Every row comes from one small tree of marks. The marks that hang from a mark follow it in brackets, in the order of their numbers. Every link used is in the known rows. Which tree was each row made from?
Known rows:
j_143[j_255 j_583]: [-10.9   5.6  13.1  -2.9  11.8  32.2  14.2 -11.9 -23.2  -1.1  -5.1  -3.9
 -11.6  -1.4  -4.5   3.7  -1.5   6.9]
j_811[j_2[j_583]]: [-26.4   9.6   1.3   9.2   1.0  12.3  18.6  17.6  21.3  20.3  -1.9  -4.2
  -6.8  -1.3  -2.9   8.5   5.7   1.7]
j_594[j_2[j_583[j_143[j_255 j_811]]]]: [ 21.7  12.2  10.2 -17.4   2.8 -19.6  24.9  -6.5   5.0   5.9   4.7  -6.7
   7.0  -7.1   9.9  -2.9  -4.4  -4.9]
j_2[j_583[j_143]]: [-11.9   9.3   9.4  -6.8 -13.8   8.3  16.3   0.9  22.6  19.8  -0.8  -6.6
   0.8  -4.9  -0.5   5.4   9.1   9.2]
j_2[j_583]: [-2.2 10.6 18.1  0.5  1.6  8.0 11.7  8.9 25.6 18.6  1.1 -5.2 -9.2 -4.2
 -2.5 10.1  2.8  1.0]
j_301[j_243]: [-29.6  17.7   9.4  34.7  16.1  28.1  11.6  10.1  40.1   0.8   5.0  -8.0
 -12.2   0.4   7.1   3.8  14.4  12.4]
j_243[j_301[j_143]]: [-18.6  18.8   7.3  14.9  34.3  34.1  12.3  -0.4  29.1   9.9  -5.1  -4.1
 -21.9   7.8  -4.2  -2.0   4.6   1.7]
j_594[j_2[j_583]]: [ 5.7 14.5 23.2 -9.5  9.4 16.9 17.5  0.3 41.9 17.9  1.3 -4.6 -4.9 -4.2
  3.1  4.3  1.3 -4.9]
j_143[j_811[j_2]]: [-25.2  13.1  -5.2  24.3  35.2   1.3  17.9  22.3   6.3   1.8   4.9  -4.6
 -14.8   1.2 -10.9   2.9  -1.2  -4.1]
j_594[j_2[j_583[j_143]]]: [ -4.9  12.8  14.4 -16.4  -4.8  15.6  22.6  -7.7  39.2  20.0  -0.7  -5.4
   4.9  -5.0   4.7  -0.1   8.0   3.7]
j_2[j_583[j_143[j_255[j_243] j_811]]]: [  6.4  12.6  -2.8   2.1  -5.5 -34.8  15.1   0.8 -27.0  -0.5  -1.9 -10.5
   9.0  -6.9  12.7   6.1  12.7 -10.4]
j_2[j_583[j_143[j_811]]]: [ -1.8  11.3   3.4  -3.5  -1.1 -19.5  17.0   5.2  11.2  15.7   6.8  -7.7
   1.1  -6.1  -3.8   3.1   2.4  -4.0]
j_243[j_301[j_143[j_255 j_583[j_2]]]]: [-15.6  11.4  -0.2 -20.0  18.8  53.8   9.6 -23.7 -21.1  13.7  -6.8  -0.3
  -9.0  11.2   2.0  -4.6 -11.4   1.7]
j_255[j_243[j_301[j_143[j_583[j_2]]]]]: [-40.3  17.7  -8.7  -4.6  24.0  56.1   4.4 -25.2 -15.8  15.2 -11.0  -2.3
  -4.6  11.8   3.4  -0.7  11.3 -11.1]
j_811[j_2]: [-36.4  10.5  -0.5  20.4  20.9  29.3  17.8  18.4  16.0   6.8  -2.8  -3.7
 -14.9   2.3  -7.2   4.3   5.8   8.8]
j_243[j_301[j_143[j_811]]]: [ -6.9  20.3   1.1  20.4  48.9   7.5  12.2   4.7  20.3   5.2   3.4  -5.2
 -22.3   7.3  -8.5  -3.7  -2.0 -11.3]
j_583[j_2 j_143[j_255[j_243]]]: [-13.5  11.7  -1.4 -10.5  -8.4  17.8   8.5  -5.6 -28.4  -1.2  -5.8  -6.5
   6.9   2.9  15.2   3.3   8.3  11.7]
j_143[j_255 j_583[j_2] j_811]: [  0.1   6.8   2.7 -18.6  17.5  16.6   9.3  -9.2 -39.9   3.1   6.3  -2.0
  -4.5   2.5  -5.6   1.6 -19.1  -5.2]
j_143[j_255 j_811[j_2]]: [-10.5  10.0  -4.7  20.0  28.6  -6.2  20.0  20.2 -15.5  -7.3   3.1  -5.0
 -12.7   0.7  -2.2   2.0  -6.7  -1.1]
j_255[j_243[j_301]]: [ -8.9  17.7   7.7  18.2  40.8  15.9   6.7   7.9  -5.9  -1.3 -13.7  -3.3
 -16.4   8.8 -12.6   5.7  21.0  -7.2]
j_2[j_583[j_143[j_255]]]: [  5.5   6.6   9.8 -13.1 -19.1  -1.0  17.8  -1.3  -0.1  11.0  -3.0  -7.1
   2.6  -6.0   6.7   5.1   2.3  12.3]

Write each row's tree:
[ -3.3  13.3  -7.1  -4.7   5.2  -9.5   9.1  -1.7 -40.0  -6.4   1.1  -7.1
   7.1   1.2  11.3   1.1   1.9  -1.7]
j_583[j_2 j_143[j_255[j_243] j_811]]
[-14.0  11.8   2.0   9.5   0.0   7.2  14.1  -4.1 -20.4 -10.4 -10.8  -8.8
   0.5  -2.6  12.2   3.7  18.3  10.1]
j_583[j_143[j_255[j_243]]]
[-41.3  18.9  -4.5  16.1  32.9  46.5  10.6 -22.4 -10.7   6.0 -15.0  -4.8
 -11.5   7.4   1.7  -0.2  22.5 -11.8]
j_255[j_243[j_301[j_143[j_583]]]]
[-33.6   9.8 -16.9  20.9  26.2   5.2  18.3  -1.1 -56.0 -11.0  -7.2  -6.4
  -2.6   0.1   2.2   3.8  11.4 -15.4]
j_143[j_255[j_243] j_583 j_811[j_2]]
[-10.8  19.8  -2.3  29.9  21.6  -4.8  12.8  -1.1  -9.8 -12.7   1.9 -12.1
  -9.6  -2.4  25.3   1.9   6.9 -12.1]
j_301[j_143[j_255[j_243] j_811]]
[ -3.8   7.5   5.8 -19.9  -7.0  23.0  12.0  -2.9 -10.6   6.0   0.5  -3.5
   1.7   2.3   5.7   0.0  -9.0  21.7]
j_583[j_2 j_143[j_255]]
[  2.9  14.3   8.7 -11.6 -10.3   2.0  21.2 -12.8  -3.2   3.8  -9.6  -8.3
  12.7  -5.9  22.5   2.1  17.7  -2.4]
j_594[j_2[j_583[j_143[j_255[j_243]]]]]
[ -9.9   4.5   8.4 -22.3   3.6  42.2   8.5 -13.6 -29.1   8.2  -0.9  -1.1
  -4.4   2.9  -1.6   3.2 -14.1   8.1]
j_143[j_255 j_583[j_2]]
[  0.9   8.8  -3.2   7.9   7.3 -21.9  20.4  19.7 -12.4   6.8   4.1  -5.5
  -4.0  -2.9   1.7   6.1  -6.5  -8.2]
j_143[j_255 j_811[j_2[j_583]]]
[  6.2  15.0   8.7  14.3  35.5   6.9   8.1   5.4 -28.7 -10.1 -15.1  -3.9
 -13.9   7.8  -3.8   4.6  14.6  -3.7]
j_143[j_255[j_243[j_301]]]
[-60.1  23.1 -19.3  54.4  23.6  19.0  21.6  11.9  41.6   2.0  12.0 -11.1
  -9.2   1.6  22.0  -3.4  12.2  -0.9]
j_301[j_143[j_811[j_2]] j_243]
[ -9.0  10.9  -4.0  -8.3  16.1   9.7   6.1 -11.5 -56.5  -4.0   0.0  -4.4
   1.6   3.0   5.3   4.3  -3.3 -15.9]
j_143[j_255[j_243] j_583[j_2] j_811]
[-43.5  15.1  -6.0   6.6  -7.4  59.8  11.8 -25.1   7.1   9.2   5.4  -7.5
   1.0   2.6  32.1  -3.2  -0.1  12.1]
j_301[j_143[j_255 j_583[j_2]] j_243]
[-48.5  21.5 -19.2  41.8   2.1   3.7  22.0  11.2  45.1  16.5  12.5 -11.6
  -0.6  -2.4  26.2   0.3  12.1  -8.0]
j_301[j_143[j_811[j_2[j_583]]] j_243]
[  7.0  15.8  -5.3  10.4  34.7 -20.4  13.0   2.1 -43.2 -13.5  -9.9  -5.5
  -4.2   5.1  -6.6  -2.2  14.3  -9.1]
j_583[j_143[j_255[j_243[j_301]] j_811]]
[-18.8  13.8 -11.3  30.5  28.3 -13.1  16.6  18.1 -34.9 -14.8  -3.5  -7.9
  -6.7   1.0   6.6   4.9   9.6 -10.8]
j_143[j_255[j_243] j_811[j_2]]
[-60.9  18.4  -3.0  31.7   8.7  58.9  15.8 -19.7  37.2   9.1   3.6  -9.6
  -7.3  -0.7  21.5  -1.1  16.7   8.1]
j_301[j_143[j_583] j_243]
[-16.4  16.5 -13.6  24.3  42.9   4.2  20.9  10.8  -9.0  -1.6  -2.1  -4.6
 -16.8   7.9  -0.5  -6.1  -4.5  -7.2]
j_243[j_301[j_143[j_255 j_811[j_2]]]]
[-20.6  17.9   3.6  24.9   8.2  22.5  12.3  -5.4   2.7  -7.3  -5.3 -11.3
  -9.4  -1.2  28.6   4.1  13.0   1.5]
j_301[j_143[j_255[j_243]]]
[ -2.2  12.9  -3.3 -13.8  12.6  16.8   6.6  -5.8 -38.9   0.0 -14.1  -1.7
   2.2  11.6   0.8  -0.5  10.1   5.0]
j_583[j_2 j_143[j_255[j_243[j_301]]]]
[ 10.5  10.1  15.8 -22.0  -9.9   6.2  24.1 -10.5  15.1  10.9  -3.0  -5.8
   7.1  -6.1  14.2  -0.7   2.5   7.2]
j_594[j_2[j_583[j_143[j_255]]]]
[-18.0  11.9   3.2   0.7  26.6  44.1  15.6 -21.1 -14.6   3.9 -10.6  -3.0
 -15.5   5.5  -1.1  -3.9  -0.2   0.9]
j_243[j_301[j_143[j_255 j_583]]]
[-30.0  19.3   3.3  36.6   3.1  33.2  16.1  -2.9  36.2  -4.4   5.1 -11.9
 -10.0  -1.4  34.3  -1.1   9.0  15.5]
j_301[j_143[j_255] j_243]
[-49.6  19.7  -8.6  35.0  21.8  31.3  16.2 -15.3  25.5   4.2  11.3 -10.5
  -7.3  -2.0  17.6  -3.5  10.3  -6.1]
j_301[j_143[j_583 j_811] j_243]
[-36.0  23.9  -3.1  45.5  23.2  14.4  14.8   4.0  48.4   0.4  15.6 -12.0
 -12.0  -1.1  22.6  -2.2   9.1  -1.7]
j_301[j_143[j_811] j_243]
